Each row was made from one small tree. Brackets hold a mark, then the marks that hang from it, in alphabetical order. Every link used is in the known rows. Write each row's tree.
In the rows, zero is written as 100.
Known rows
[pumit [nini ropafa [vipem [vali bifet rizup]]] rizes]: | 106 | 110 |  68 |  93 |  87 | 111 |  83 | 138 |  91 | 115 |  83 | 114 |  86 | 103 |  41 |  95 | 141 | 128 | 105 |  68 |  98 | 110 | 106 | 126 |  99 |  82 |  52 | 120 | 117 | 123 | 107 | 103 |  96 |
[rizup [vali bifet [vipem [nini [pumit rizes] ropafa]]]]: | 102 | 120 |  74 |  85 |  78 | 112 |  81 | 130 |  83 | 126 |  89 | 115 |  93 | 108 |  93 |  99 | 106 | 128 |  92 |  84 |  96 | 108 |  96 | 144 |  98 | 101 |  55 | 104 | 115 | 107 | 101 | 121 |  99 |
[pumit [rizes [vipem nini]]]: | 115 | 116 |  89 |  82 | 101 | 109 |  88 | 108 | 111 | 104 |  89 | 104 |  89 | 102 | 105 |  90 |  96 | 120 |  87 |  78 | 100 |  91 |  96 | 123 |  94 |  94 |  67 | 105 | 123 | 117 | 104 | 132 | 110 |
[bifet [nini pumit ropafa]]: | 114 | 132 |  77 |  84 |  90 | 113 |  88 | 118 |  91 | 116 |  77 | 105 | 102 |  91 |  93 |  91 | 107 | 128 | 100 |  83 |  99 |  89 | 104 | 135 | 102 |  94 |  78 | 120 | 124 |  96 | 107 | 107 | 109 |
[ropafa [nini [vipem [rizes pumit] [vali rizup]]]]: | 108 | 115 |  69 |  89 |  87 | 117 |  90 | 118 | 106 | 103 | 101 | 108 |  85 |  89 |  85 |  93 | 120 | 126 |  90 |  80 |  95 |  81 | 105 | 108 | 114 |  94 |  50 | 123 | 118 | 113 | 108 | 129 | 104 |
[rizup [vali [bifet [nini vipem]]]]: | 103 | 114 |  70 |  92 |  92 | 113 |  86 | 131 |  89 | 126 |  75 | 108 |  89 |  87 |  90 |  94 | 134 | 128 |  94 | 117 | 101 |  82 | 107 | 142 | 105 | 104 |  81 | 117 | 113 |  91 |  99 | 115 | 109 |
[nini [pumit rizes] ropafa [vipem vali]]: | 113 | 130 |  74 |  83 |  91 | 112 |  90 | 121 | 104 | 112 |  96 | 109 |  99 |  96 |  72 |  92 | 110 | 132 |  93 |  67 | 100 | 103 | 100 | 128 | 101 |  93 |  40 | 115 | 127 | 114 | 110 | 128 | 100 |
[vipem [nini pumit]]: | 111 | 122 |  84 |  83 |  90 | 113 |  89 |  99 |  97 | 110 |  89 | 102 |  97 |  93 | 103 |  92 | 106 | 121 |  92 |  86 |  95 |  96 |  98 | 119 | 100 |  99 |  74 | 109 | 114 |  94 | 107 | 109 | 107 |
[ropafa [nini [pumit rizes] [vipem [vali bifet rizup]]]]: | 102 | 124 |  67 |  92 |  80 | 115 |  84 | 122 | 105 | 116 |  85 | 109 |  88 |  97 |  87 |  90 | 146 | 122 | 106 |  91 |  89 |  96 | 103 | 126 | 105 |  83 |  49 | 116 | 115 | 109 | 110 | 117 |  97 |
[rizes [pumit [nini ropafa]] [vipem vali]]: | 121 | 110 |  90 |  83 |  95 | 108 |  89 | 118 | 111 |  98 |  87 | 116 |  99 |  99 |  75 |  92 |  95 | 128 |  89 |  63 | 108 | 100 | 103 | 121 |  98 |  94 |  69 | 117 | 120 | 138 | 108 | 125 | 106 |
[rizes pumit [vipem nini [vali rizup]]]: | 115 | 105 |  93 |  84 |  92 | 115 |  93 |  95 | 112 | 106 |  95 | 107 |  89 |  91 |  96 |  99 | 111 | 117 |  82 |  71 |  94 |  95 | 100 | 109 | 103 |  99 |  64 | 114 | 106 | 130 | 107 | 131 | 106 |
[vipem nini vali]: | 109 | 115 |  95 |  83 |  99 | 114 |  96 |  96 |  99 | 109 |  93 | 103 |  86 |  83 |  97 |  96 | 123 | 118 |  87 |  93 |  88 |  98 | 101 | 100 | 102 | 104 |  61 | 111 | 107 | 102 | 103 | 115 | 101 |
[nini pumit ropafa [vipem rizes vali]]: | 115 | 128 |  70 |  80 |  91 | 114 |  90 | 117 |  93 | 112 | 105 | 105 |  93 |  87 |  67 |  95 |  97 | 134 |  85 |  68 | 100 | 100 | 100 | 120 | 106 |  98 |  41 | 116 | 127 | 100 | 108 | 126 | 101 |
[nini pumit ropafa [vipem [vali rizup]]]: | 111 | 121 |  75 |  87 |  86 | 113 |  91 | 124 |  96 | 119 |  93 | 106 |  96 |  90 |  51 |  99 | 126 | 128 | 100 |  70 |  93 |  99 | 105 | 125 | 111 |  97 |  51 | 122 | 117 | 100 | 109 | 116 |  98 |
[vali [bifet [nini pumit vipem]] rizup]: | 104 | 121 |  60 |  92 |  81 | 117 |  81 | 123 |  91 | 124 |  74 | 104 |  95 |  90 |  83 |  95 | 140 | 123 | 102 |  97 |  98 |  91 | 105 | 140 | 105 |  85 |  80 | 123 | 114 |  98 | 108 | 105 | 109 |
[ropafa [nini [pumit rizes] [vipem vali]]]: | 110 | 133 |  75 |  87 |  90 | 111 |  89 | 117 | 114 | 107 |  88 | 109 |  94 |  95 | 102 |  85 | 129 | 126 |  99 |  91 |  97 |  93 | 102 | 123 | 104 |  89 |  41 | 113 | 128 | 107 | 111 | 131 |  97 |
[pumit [nini ropafa [vipem rizes vali]]]: | 114 | 119 |  70 |  85 |  99 | 110 |  89 | 128 |  87 | 106 |  95 | 110 |  87 |  91 |  53 |  94 | 111 | 133 |  92 |  68 | 105 | 103 | 105 | 115 | 104 |  95 |  42 | 117 | 130 | 107 | 105 | 118 |  99 |
[nini pumit ropafa]: | 112 | 122 |  81 |  83 |  88 | 112 |  88 | 117 |  96 | 111 |  89 | 104 | 103 |  96 |  75 |  93 |  96 | 128 |  99 |  78 |  97 |  91 | 103 | 129 | 102 |  98 |  83 | 118 | 120 |  95 | 107 | 108 | 110 |
[ropafa [nini vipem]]: | 106 | 123 |  76 |  88 |  95 | 109 |  88 | 137 | 108 | 106 |  80 | 106 |  95 |  93 |  81 |  91 | 127 | 124 | 100 | 107 | 100 |  79 | 107 | 126 | 110 |  98 |  74 | 117 | 123 |  89 | 103 | 122 | 107 |
[ropafa [nini pumit [vipem rizes [vali bifet rizup]]]]: | 105 | 122 |  63 |  89 |  80 | 117 |  84 | 118 |  93 | 116 |  95 | 105 |  82 |  88 |  83 |  94 | 133 | 126 |  98 |  93 |  90 |  94 | 103 | 118 | 110 |  88 |  50 | 117 | 114 |  96 | 107 | 113 |  99 |
[vali rizup]: | 104 | 104 |  83 |  93 |  92 | 116 |  88 | 111 |  97 | 112 |  89 |  98 |  89 |  91 |  76 |  98 | 118 | 116 | 105 |  89 |  86 |  76 | 106 | 113 | 107 |  96 |  94 | 124 | 112 |  92 | 105 | 103 | 109 |

Write each row's tree
| 110 | 114 |  77 |  92 |  99 | 110 |  89 | 117 | 106 | 104 |  86 | 111 |  87 |  97 |  79 |  89 | 132 | 124 |  99 |  81 | 103 | 100 | 103 | 116 |  97 |  89 |  47 | 117 | 127 | 119 | 109 | 120 |  96 |  [pumit [nini [vipem vali]] rizes]
| 102 | 111 |  81 |  93 |  91 | 121 |  89 | 107 |  91 | 122 |  78 | 103 |  82 |  80 |  93 |  98 | 146 | 115 | 101 | 106 |  83 |  90 | 107 | 113 | 103 |  88 |  79 | 125 | 102 | 108 | 104 |  98 | 102 |  [vipem [vali [bifet nini] rizup]]
| 114 | 103 |  86 |  95 |  97 | 111 |  88 | 105 | 109 | 104 |  87 | 108 |  81 |  99 |  85 |  91 | 122 | 116 | 105 |  70 |  94 |  93 | 103 | 117 |  97 |  84 |  60 | 117 | 122 | 125 | 110 | 119 |  96 |  [pumit nini [rizes [vipem [vali rizup]]]]
| 117 | 121 |  85 |  78 |  99 | 106 |  88 | 124 | 104 | 106 |  89 | 107 |  95 | 106 |  81 |  93 |  90 | 127 |  89 |  64 | 103 |  96 |  97 | 129 |  95 |  96 |  61 | 105 | 125 | 118 | 103 | 131 | 111 |  [pumit [rizes [vipem [nini ropafa]]]]
| 109 | 129 |  57 |  85 |  86 | 117 |  81 | 119 |  87 | 118 |  85 | 104 |  92 |  87 |  99 |  91 | 111 | 130 |  87 |  94 | 105 |  92 | 100 | 135 | 100 |  87 |  71 | 116 | 123 |  97 | 106 | 116 | 112 |  [vali [bifet [nini pumit [vipem rizes]]]]
| 102 | 123 |  59 |  88 |  77 | 121 |  78 | 129 |  75 | 127 |  85 | 106 |  90 |  93 |  89 | 103 | 111 | 124 |  99 |  82 |  94 |  98 | 103 | 136 | 105 |  83 |  72 | 122 | 120 | 102 | 105 | 106 | 106 |  [vali [bifet [nini pumit ropafa]] rizup [vipem rizes]]
| 106 | 119 |  84 |  81 |  93 | 111 |  86 | 133 |  91 | 115 |  85 | 108 |  95 |  97 |  78 | 104 | 109 | 121 |  90 |  86 |  98 | 102 | 103 | 122 | 105 | 101 |  65 | 112 | 117 | 103 |  99 | 120 | 105 |  [vali [vipem [nini ropafa]]]
| 111 | 117 |  80 |  85 |  88 | 119 |  92 |  84 |  87 | 113 | 106 |  99 |  79 |  85 |  99 |  96 | 114 | 120 |  90 |  71 |  83 |  99 |  97 | 100 | 104 |  98 |  46 | 112 | 112 |  95 | 109 | 112 |  98 |  [vipem [nini pumit] rizes [vali rizup]]
| 105 | 120 |  68 |  88 |  90 | 111 |  87 | 148 |  82 | 129 |  74 | 111 |  94 |  90 |  66 |  96 | 126 | 134 |  95 | 104 | 104 |  88 | 108 | 148 | 107 | 105 |  75 | 118 | 114 |  92 |  98 | 113 | 108 |  [rizup [vali [bifet [nini ropafa vipem]]]]
| 103 | 123 |  64 |  86 |  80 | 118 |  81 | 131 |  71 | 130 |  87 | 111 |  90 |  91 | 104 |  99 | 100 | 130 |  92 |  98 |  98 |  94 | 101 | 145 | 104 |  98 |  66 | 115 | 121 |  94 | 101 | 116 | 104 |  [rizup [vali [bifet [nini pumit ropafa]] [vipem rizes]]]
| 101 | 109 |  68 |  83 |  77 | 119 |  79 | 129 |  82 | 117 |  98 | 110 |  89 | 102 |  74 | 107 |  96 | 123 |  81 |  66 |  97 | 104 | 100 | 121 | 104 |  92 |  72 | 116 | 109 | 122 | 101 | 115 | 111 |  [vali bifet rizup [vipem [nini ropafa] [rizes pumit]]]
| 111 | 128 |  70 |  84 |  98 | 110 |  89 | 141 |  95 | 116 |  75 | 106 |  99 |  89 |  68 |  94 | 120 | 131 |  96 |  88 | 107 |  87 | 107 | 136 | 106 |  96 |  70 | 122 | 127 |  99 | 103 | 118 | 111 |  [bifet [nini ropafa vipem]]
| 107 | 129 |  66 |  84 |  84 | 116 |  85 | 118 |  96 | 110 |  93 | 107 |  87 |  87 |  95 |  90 | 122 | 128 |  89 |  99 |  96 |  96 | 102 | 119 | 105 |  91 |  50 | 112 | 118 |  98 | 105 | 121 | 101 |  [ropafa [nini pumit [vipem rizes [vali bifet]]]]
| 107 | 117 |  75 |  93 |  96 | 117 |  93 | 116 |  97 | 119 |  81 | 103 |  85 |  78 |  80 |  98 | 152 | 120 |  99 |  95 |  92 |  86 | 109 | 118 | 111 |  93 |  58 | 126 | 116 | 103 | 107 | 117 | 100 |  [bifet [nini [vipem [vali rizup]]]]
| 113 | 123 |  84 |  80 |  92 | 117 |  93 |  83 |  89 | 108 | 105 | 101 |  84 |  85 | 110 |  93 | 102 | 123 |  82 |  77 |  90 | 102 |  95 | 101 | 100 | 101 |  45 | 106 | 115 |  99 | 107 | 119 |  99 |  [vipem [nini pumit] rizes vali]
| 114 | 123 |  84 |  84 |  91 | 116 |  87 | 102 | 102 | 118 |  77 | 106 |  93 |  83 | 119 |  93 | 120 | 121 |  90 | 103 |  97 |  97 | 101 | 130 |  95 |  90 |  71 | 113 | 112 | 116 | 106 | 121 | 105 |  [rizes [vipem [vali [bifet [nini pumit]]]]]
| 108 | 127 |  81 |  80 |  86 | 111 |  85 | 125 |  91 | 117 |  87 | 109 | 101 |  99 |  89 | 101 | 105 | 123 |  90 |  81 |  98 | 107 | 100 | 130 | 103 |  99 |  60 | 110 | 119 | 100 | 104 | 119 | 103 |  [vali [vipem [nini pumit ropafa]]]
| 106 | 121 |  67 |  88 |  80 | 115 |  84 | 126 |  96 | 122 |  92 | 109 |  94 |  99 |  55 |  97 | 126 | 128 |  99 |  67 |  93 | 106 | 102 | 132 | 102 |  86 |  50 | 118 | 115 | 117 | 109 | 112 |  99 |  [nini [pumit rizes] ropafa [vipem [vali bifet rizup]]]
| 109 | 107 |  69 |  94 |  94 | 114 |  88 | 113 |  90 | 107 |  97 | 106 |  78 |  88 |  63 |  94 | 129 | 123 |  98 |  74 |  95 |  95 | 105 | 107 | 108 |  90 |  49 | 121 | 123 | 102 | 108 | 111 |  97 |  [pumit [nini [vipem rizes [vali rizup]]]]
| 106 | 108 |  80 |  92 |  94 | 116 |  92 | 114 | 102 | 114 |  93 | 103 |  86 |  84 |  64 | 100 | 137 | 120 |  98 |  89 |  89 |  88 | 107 | 112 | 111 |  97 |  60 | 123 | 113 |  99 | 106 | 116 | 100 |  [nini [vipem [vali rizup]]]
| 112 | 131 |  66 |  89 |  88 | 115 |  90 | 123 |  96 | 121 |  85 | 109 |  94 |  92 |  74 |  93 | 132 | 129 | 103 |  67 |  96 |  99 | 104 | 134 | 105 |  85 |  36 | 122 | 127 | 115 | 112 | 121 |  96 |  [bifet [nini [pumit rizes] ropafa [vipem [vali rizup]]]]
| 113 | 120 |  64 |  85 |  90 | 118 |  91 | 122 |  92 | 113 |  96 | 109 |  89 |  85 |  71 |  98 | 114 | 131 |  85 |  61 | 101 |  91 | 105 | 120 | 110 |  92 |  47 | 127 | 122 | 123 | 108 | 126 | 107 |  [bifet [nini ropafa [vipem [rizes pumit] [vali rizup]]]]
| 101 | 114 |  72 |  86 |  80 | 117 |  82 | 109 |  77 | 123 |  98 | 108 |  83 |  94 | 114 | 101 | 102 | 123 |  83 |  99 |  93 | 102 |  96 | 130 | 102 | 105 |  61 | 104 | 112 |  90 | 100 | 120 | 102 |  [rizup [vali bifet [vipem [nini pumit] rizes]]]
